Known rows, with every step that occurs:
lakoz > vifu > kelir: [ -5   4  13 -17 -57 -13  -5 -31  21   3 -19   6  15 -11  -7  22  -6  27
   4   5  -3   4 -17]
vatonis > kelir > vifu > lakoz > natut: [-66   0  15  -8 -20 -20  -1 -51  24  -7  15  30  40 -11 -48  30  -4  62
 -21  26 -18  18   3]
vabur > dukiz: [  4   5  -2  -2 -24 -24   7 -14  12   3   7 -25  18 -21 -26   4  -7 -14
   2  23  -6  10  25]
vabur > zuna: [-18 -15  -1 -23 -49 -12 -30 -18  12   5  13   0  27  14  -2  25   4  13
   9  -3 -25  24   4]
tugi > kelir: [-10  14   0 -19 -14 -21  -2 -37  14  -8  21   0  16  -9 -38  16  14  -3
  11  20 -29  30   3]
vifu > rase > tugi > kelir: [-34  22 -17 -20   2 -13 -23 -45  -6 -26  13   7 -15  12 -53  15   9 -19
  46  39 -25  17   9]
dukiz > vabur: [-25   6  12 -13 -15 -33   8   1  31   3  25  -3  14  -6  -3  12  -4 -29
 -14   0 -22  19  17]
dukiz > vabur > zuna: [-36 -13  15 -28 -48 -28   3  -3  33   0  28   0  21  11   2  29   3 -14
  -8 -13 -24  31  23]
rase > tugi > kelir > vatonis: [-18   6  -8 -14   0  -9  10 -51   1  -2  23  -8  11  -5 -89  26  34  -8
  24  38 -31  26  25]
lakoz > vifu > rase: [-21  26  -5 -17 -21 -26 -31 -22  26 -18 -28   6   4   2  17  12 -33   3
  13  13   6  -7 -19]
vatonis > kelir: [-24  13  -3 -13 -17 -20 -10 -10   2   4  20   2  25  -3 -39  42   3  25
  -1   9 -27  14  -7]
dukiz > vabur > zuna > vifu > rase > tugi: [-44  -8   7 -21 -41 -18 -18 -27  35 -40   5  22 -11  30 -16   4   5 -22
  26  11 -20  18  18]
lakoz > natut: [-10  -5 -14   9  -3 -10  -8 -27  17  12 -23  26  15 -19  -8  17   6  16
 -10  17 -15   8  -1]
kelir > vifu: [-43   9  13  -9 -21 -16 -19 -31  40  -7   5  10  24  -9  -8 -12 -13   8
  -4  12 -12  20  -9]
lakoz > natut > zuna: [-27   4 -25   0 -14  -3 -33 -32  10  20 -28  11   3 -10   6  21   6  27
  22  16 -13  15  -1]
natut > zuna > vifu > rase: [-25  31 -15 -11 -27 -12 -73 -43  35 -22 -28   3 -11  19  13 -30 -12  -4
  59  26 -15   4 -20]
tugi > rase > vifu > lakoz > natut: [-12 -34  -6  -3 -11 -20 -65 -70   1  17   0  36  26   1 -22 -25 -21  52
  39  46  -8   3 -13]
rase > vifu: [  8  -3  -1 -22 -29 -25 -23 -36  -2  11  -3  16  12  -9  -5  -8   6   5
  47  23 -16 -13 -28]
tugi > kelir > vifu: [-47  15  15 -21 -23 -19   2 -54  43 -23  17  14  20 -12 -41  -3   5   5
   3  19 -23  38   1]
vabur > zuna > vifu: [ -6 -12   2 -14 -55  -9 -39 -32  38 -22  -8  17  17  17  -2  -7   8  16
  16   5 -21  20  -8]
natut > zuna > vifu > rase > tugi > kelir: [-33  31 -21 -19 -21  -5 -59 -63  13 -36 -15   7 -32  24 -32 -14  10  -2
  82  42 -20  19  -6]
zuna > vifu > lakoz: [  8   8  10   0 -22 -23 -44 -44  28 -20  10   9  22   6 -15 -33   0  15
   7  38 -19   2 -11]
vabur > zuna > vifu > rase > tugi > kelir: [-31  -1  -7 -27 -44  -6 -35 -61  23 -51  -6  27  -9  32 -38   2  18   4
  52  27 -25  27   4]
zuna > vifu: [ 10  11  -1   3 -20 -15 -36 -28  39 -23 -14  18  10   1  -7 -29   3   0
  11  21 -16   5 -19]

Rows:
[-79  19  -1 -18 -12 -13 -19 -38  10 -27  12  21   4  11 -57  26  -8  22
  23  25 -17  15  -3] : vatonis > kelir > vifu > rase > tugi
[-24 -24 -15  -9 -22 -15 -87 -75  -6  24  -4  23  15   9 -11 -21 -23  61
  67  45  -6   9 -13] : tugi > rase > vifu > lakoz > natut > zuna
[-17  -4 -10   5 -44   7 -32 -60  36   1 -49  34  -6  -8  -7  -5  19  35
  32  22 -18  10 -14] : lakoz > natut > zuna > vifu > kelir
[-22  -6  -4   6 -40   3 -18 -71  52   8 -53  27  11 -16 -30  -7  25  28
  27  27 -21   7  -4] : lakoz > natut > zuna > vifu > kelir > vatonis
[ -6 -21  -8 -12 -18 -18 -70 -47   4  14   2  22  15   8 -14 -29 -25  25
  53  28  -7   7 -25] : tugi > rase > vifu
[ -6 -22  -1 -12 -20 -25 -76 -60  -2  15  23  14  27  12 -23 -31 -29  39
  51  43 -11   5 -15] : tugi > rase > vifu > lakoz
[-10  -8  -5 -20 -33 -22 -40 -68 -11  20  -9  18  13  -8  -1   1   9  45
  58  42 -14 -12 -12] : rase > vifu > lakoz > natut > zuna
[-62  23  14 -25 -15 -24  -8 -61  49 -36   5  21  13  -1 -34 -11  -9  -8
  19  25 -19  29  -2] : tugi > kelir > vifu > rase
[-15   6 -21   8 -22  -1 -43 -48  32  -4 -48  29  -5  -5   7  -5   9  30
  26  24 -10   9 -13] : lakoz > natut > zuna > vifu
[-26   3 -10  -4 -16 -13 -42 -49  -1  21   1   0  21  -3  -5  14   1  40
  16  36 -17  12   9] : vifu > lakoz > natut > zuna
[-10  20  -2  -9 -35 -15 -72 -49  18  -9   6  -9   7  15   1 -25  -1  25
  42  35 -19   9 -10] : natut > zuna > vifu > lakoz
[-43  13 -24  -3  -6  -1 -24 -84  34 -24 -47  30 -14   1 -55   0  25  12
  56  50 -18  14   9] : lakoz > natut > zuna > vifu > rase > tugi > kelir > vatonis
[-11  -9  19  -8 -40 -12   6 -48  34  23   3  -4  38 -18 -54   8  18  -4
   4  19 -34   9   6] : vifu > kelir > vatonis
[-65   5  -5 -15 -19   0 -18 -82  -3 -12  16  15  -5   2 -64  19  23  43
  37  49 -17  39  21] : rase > tugi > kelir > vifu > lakoz > natut > zuna
[ -7   0  20 -12 -52 -18  11 -43  39  10 -24  -1  33 -18 -32  23   0  20
  -2  11  -7   1  -6] : lakoz > vifu > kelir > vatonis
[-46   8   0 -18 -13  -5  -5 -55   6 -22  24  12  -3  -1 -68  12  22   7
  24  32 -19  35  11] : rase > tugi > kelir > vifu
[ -6 -15  13 -17 -56 -17 -49 -46  28 -20  12  11  30  23  -8 -10   5  29
  13  21 -24  17   1] : vabur > zuna > vifu > lakoz
[  5 -19  20 -24 -52 -21   5 -66  20  24  -7  15  32 -21 -47  -5  23   6
  49  27 -29 -14 -16] : rase > vifu > kelir > vatonis
[ -7 -32   4 -14 -45 -11 -57 -62   7  20   0  28  16   4 -30 -26 -15  31
  60  27 -16   9 -25] : tugi > rase > vifu > kelir
[ -9 -36   9 -13 -39 -16 -42 -74  23  26  -4  21  33  -3 -53 -27  -8  26
  54  31 -20   6 -17] : tugi > rase > vifu > kelir > vatonis
[-31  26 -11 -25 -16 -17 -16 -42   4 -33 -16   8 -16   8 -30  28  -9   4
  36  30   1   9  -5] : lakoz > vifu > rase > tugi > kelir
[-61  18  10 -13 -14 -21 -30 -39  48 -21  -6  19  15   0  -3 -21 -27 -10
  13  19 -12   9 -12] : kelir > vifu > rase
